What can hang from each mark
Q_220: Q_280 Q_540
Q_831: Q_220 Q_316
Q_280: Q_831
Q_316: Q_220
Q_476: Q_220 Q_831
Q_156: Q_220 Q_831
Q_540: Q_220 Q_831

Each row was made from one small tree. Brackets hold a mark, then the marks that hang from it, in the order of their numbers. Every link used is in the known rows. Write each row's tree.
Known rows
{Q_540 {Q_220 Q_280} {Q_831 Q_316}}: [ 83 -45 -31 -24  49 -22  53  -6  -7  20 -59   9  -4 -28   2  60 -20 -55
 -55 -22  56  31  27]
{Q_280 {Q_831 {Q_220 Q_540}}}: [-30   1   9 -25  50  12  45 -11  -3  36 -48   5  29 -72   1  18 -20  -7
 -46  -8  12  17 -36]
{Q_476 {Q_831 Q_220}}: [  3  18  41   2  48 -31  71 -27   5  29  -1  10  16 -61  20 -18 -18 -32
   4   3  18  15  24]
{Q_220 {Q_540 Q_831}}: [ -3 -25 -11 -42  32   8  23  16   6  15 -29  -7   2 -39   5  20   1 -37
 -53 -28  25   0 -22]
{Q_220 {Q_280 Q_831} Q_540}: [-22 -40  -7 -70 -17  15  -2   2   3  14 -16  11   7 -71  18  63 -14 -17
 -48 -59  -7 -16 -50]
{Q_280 {Q_831 Q_316}}: [  7   9  -3 -11  21   1  38   5 -19  38 -72   4  20 -48  36  25   7 -27
 -64  -5  22  31  -6]
{Q_316 {Q_220 Q_280}}: [  5 -25 -13 -13  38  -8  60 -33 -11  29 -16  25 -14 -46  30  19  17 -19
  -4 -13  33  11 -18]
{Q_156 Q_220 Q_831}: [ 24  -4 -13  24   5  49  20 -27   6   3   9 -18 -29 -18  78 -29  -4  -8
 -28  -8   7  38  -9]
{Q_831 {Q_220 Q_280 Q_540} Q_316}: [ 40 -41 -23 -14   9 -32  22 -19   1  17 -18 -36   4 -58  15  63  31 -58
 -31 -26  20  11 -32]
{Q_831 {Q_316 Q_220}}: [ 42 -10 -20   6  31 -22  57 -11 -18  30 -50  -8  -8 -25  47  10  51 -47
 -35   4  44  36  -4]
{Q_476 {Q_220 Q_280} Q_831}: [-19  15  35 -34 -17 -24  42 -40   6  35   8  14 -17 -53  37 -14  15 -37
  -3 -21  16 -14  29]
{Q_156 {Q_831 Q_220}}: [  6 -12   1  24  33   9  51 -12   4  18 -10 -29  -7 -35  32  -2  -6 -10
  -4 -27  25  38 -11]
{Q_540 Q_220}: [ 31  -7   0 -24  45   2  69 -11  12  28 -59  20   5 -25  11  -2 -25 -16
 -17  -7  49  45  25]
{Q_540 {Q_831 Q_220}}: [ 18  -8 -13  14  86 -16  65 -14  -5  35 -38  -8  12 -42  -8  18 -10 -42
 -36   8  49  18  13]
{Q_476 {Q_220 Q_280 Q_540} Q_831}: [-31  -2  35 -63 -30 -13  23 -31  15  24  19   7 -19 -61  29  -7  16 -36
 -14 -37   2 -28   2]
{Q_220 Q_280}: [ 12 -22 -13 -17  -6 -11  24 -13   0  23 -15  10  -4 -43  32  46   1 -34
 -11 -38  23   5   5]
{Q_220 Q_280 {Q_540 Q_831}}: [  6 -53 -22 -58   2  -1   3   5   4   8  -4   1  -7 -54   6  65  -7 -43
 -47 -56  13 -20 -31]
{Q_831 {Q_316 {Q_220 Q_280 Q_540}}}: [ 39 -34 -25 -21   8 -19  33  -9 -12  19 -30  -9 -13 -38  42  37  49 -47
 -39 -20  28  17 -28]
{Q_316 {Q_220 Q_540}}: [-12 -22  -5 -32  47   9  56 -16  -2  22 -23  13  -8 -43  21  -9  22 -13
 -21  -8  28  12 -40]
{Q_280 {Q_831 {Q_220 Q_540} Q_316}}: [  0  -4  -2 -18  37  -2  37  -7 -11  34 -58 -11  27 -67  13  32   3 -26
 -62  -6  14  24 -34]
{Q_156 Q_831}: [  6 -11   0  12  10  18  38   6   1  12 -17 -18 -15 -20  49  -5  -1 -10
 -15 -38  24  38  -1]
{Q_476 {Q_220 Q_540} {Q_831 Q_316}}: [ -7  12  31 -46 -21 -21  32 -20   7  26 -10 -14 -15 -45  41 -27  42 -52
 -34 -14  12  -7   7]

Which tree is each row?
[ 27 -57 -30 -52  -6 -10  -2   9   0   6 -12 -10  -9 -50  15  76  11 -56
 -58 -57  14 -15 -30] : {Q_220 Q_280 {Q_540 {Q_831 Q_316}}}
[ 17 -29 -19 -37  23   1  18  19   1  13 -37 -18   0 -35  13  29  16 -50
 -64 -27  26   5 -21] : {Q_220 {Q_540 {Q_831 Q_316}}}
[ -2 -43 -14 -65 -25   4  -7   6  -2  13 -24   0   5 -67  25  74   3 -32
 -60 -58  -5 -10 -50] : {Q_220 {Q_280 {Q_831 Q_316}} Q_540}
[ -6 -22  -8 -20  43   1  61 -30 -16  33 -26  32  -5 -57  27  23   5  -9
 -20 -14  26  11 -27] : {Q_316 {Q_220 {Q_280 Q_831}}}
[-30   5  -2 -33 -11   4  30 -34  -3  45 -35   3 -12 -47  28  11  24 -22
 -29 -21  27  -5   0] : {Q_476 {Q_220 {Q_280 Q_831}}}
[  5   3  -5 -11  38   1  53  -6 -24  40 -69  11  13 -51  35  19  14 -20
 -61   1  26  31 -18] : {Q_280 {Q_831 {Q_316 Q_220}}}
[  2 -48 -18 -40  43  -1  45 -19  -7  18  -8  19 -14 -53  13  32  12 -25
 -30 -27  27  -6 -43] : {Q_316 {Q_220 Q_280 {Q_540 Q_831}}}
[ 40 -26 -24   2 -19  45  -5 -13   6 -11   7 -40 -34 -21  82  -8  22 -26
 -55 -21  -3  33 -36] : {Q_156 {Q_220 Q_540} {Q_831 Q_316}}
[-28 -15  -8 -58 -30   7   7 -23   2  32 -30 -11 -15 -52  26  23  36 -30
 -48 -35  13 -13 -27] : {Q_476 {Q_220 {Q_280 {Q_831 Q_316}} Q_540}}
[ -6 -42 -13 -42  26   2  42 -22  -3  18  -5  17 -14 -54  22  24  19 -17
 -17 -29  21  -3 -44] : {Q_316 {Q_220 Q_280 Q_540}}
[ -3 -33  -7 -25  26 -14  31 -26  12  20  -3 -14   8 -68   0  43  -2 -33
 -10 -27  16   0 -33] : {Q_831 {Q_220 Q_280 Q_540}}
[ 33   0  23  -9  17 -38  59 -18 -11  23  -8  15  -4 -50  49   4  14 -49
 -16 -10  18  14  17] : {Q_476 {Q_831 {Q_316 {Q_220 Q_280}}}}
[ -8 -25 -18 -49 -16  -3  10 -21   3  28 -23 -18 -25 -38  18  26  42 -47
 -46 -33  27 -16 -14] : {Q_476 {Q_220 Q_280 {Q_540 {Q_831 Q_316}}}}
[-14  -4 -11 -39   4   3  25 -13   4  34 -39 -24 -18 -29  17  -7  45 -42
 -50 -13  35  -2  -8] : {Q_476 {Q_220 {Q_540 {Q_831 Q_316}}}}
[ 24   1  30 -12  28 -37  52 -14   5  19  -5 -11  13 -62  27   2   7 -52
 -21  -7  11  14   5] : {Q_476 {Q_831 {Q_220 Q_540} Q_316}}
[ 46 -45 -32  -9 -41  38 -19 -21   5 -16  24 -35 -39 -31  83  26  18 -32
 -49 -41 -11  20 -41] : {Q_156 {Q_220 Q_280 Q_540} {Q_831 Q_316}}
[ 53 -26 -30  13  59 -34  47 -15 -14  29 -38 -19   4 -44   4  55  11 -65
 -48  -5  46  15   9] : {Q_540 {Q_831 {Q_220 Q_280} Q_316}}
[  2 -38  -4  -4  11  11  29 -10   8   5   9 -30 -12 -49  26  26  -7 -13
  -9 -52  11  20 -34] : {Q_156 {Q_831 {Q_220 Q_280 Q_540}}}
[ 26 -23  -4 -41  28   4  53 -17   5  27 -52  33   9 -48   9  36 -42 -12
 -28 -29  35  31  10] : {Q_540 {Q_220 {Q_280 Q_831}}}
[ 32 -43 -16   3  -1  -3  21  -5   1   3  -2 -46 -16 -44  39  41  15 -31
 -25 -51  13  27 -34] : {Q_156 {Q_831 {Q_220 Q_280 Q_540} Q_316}}
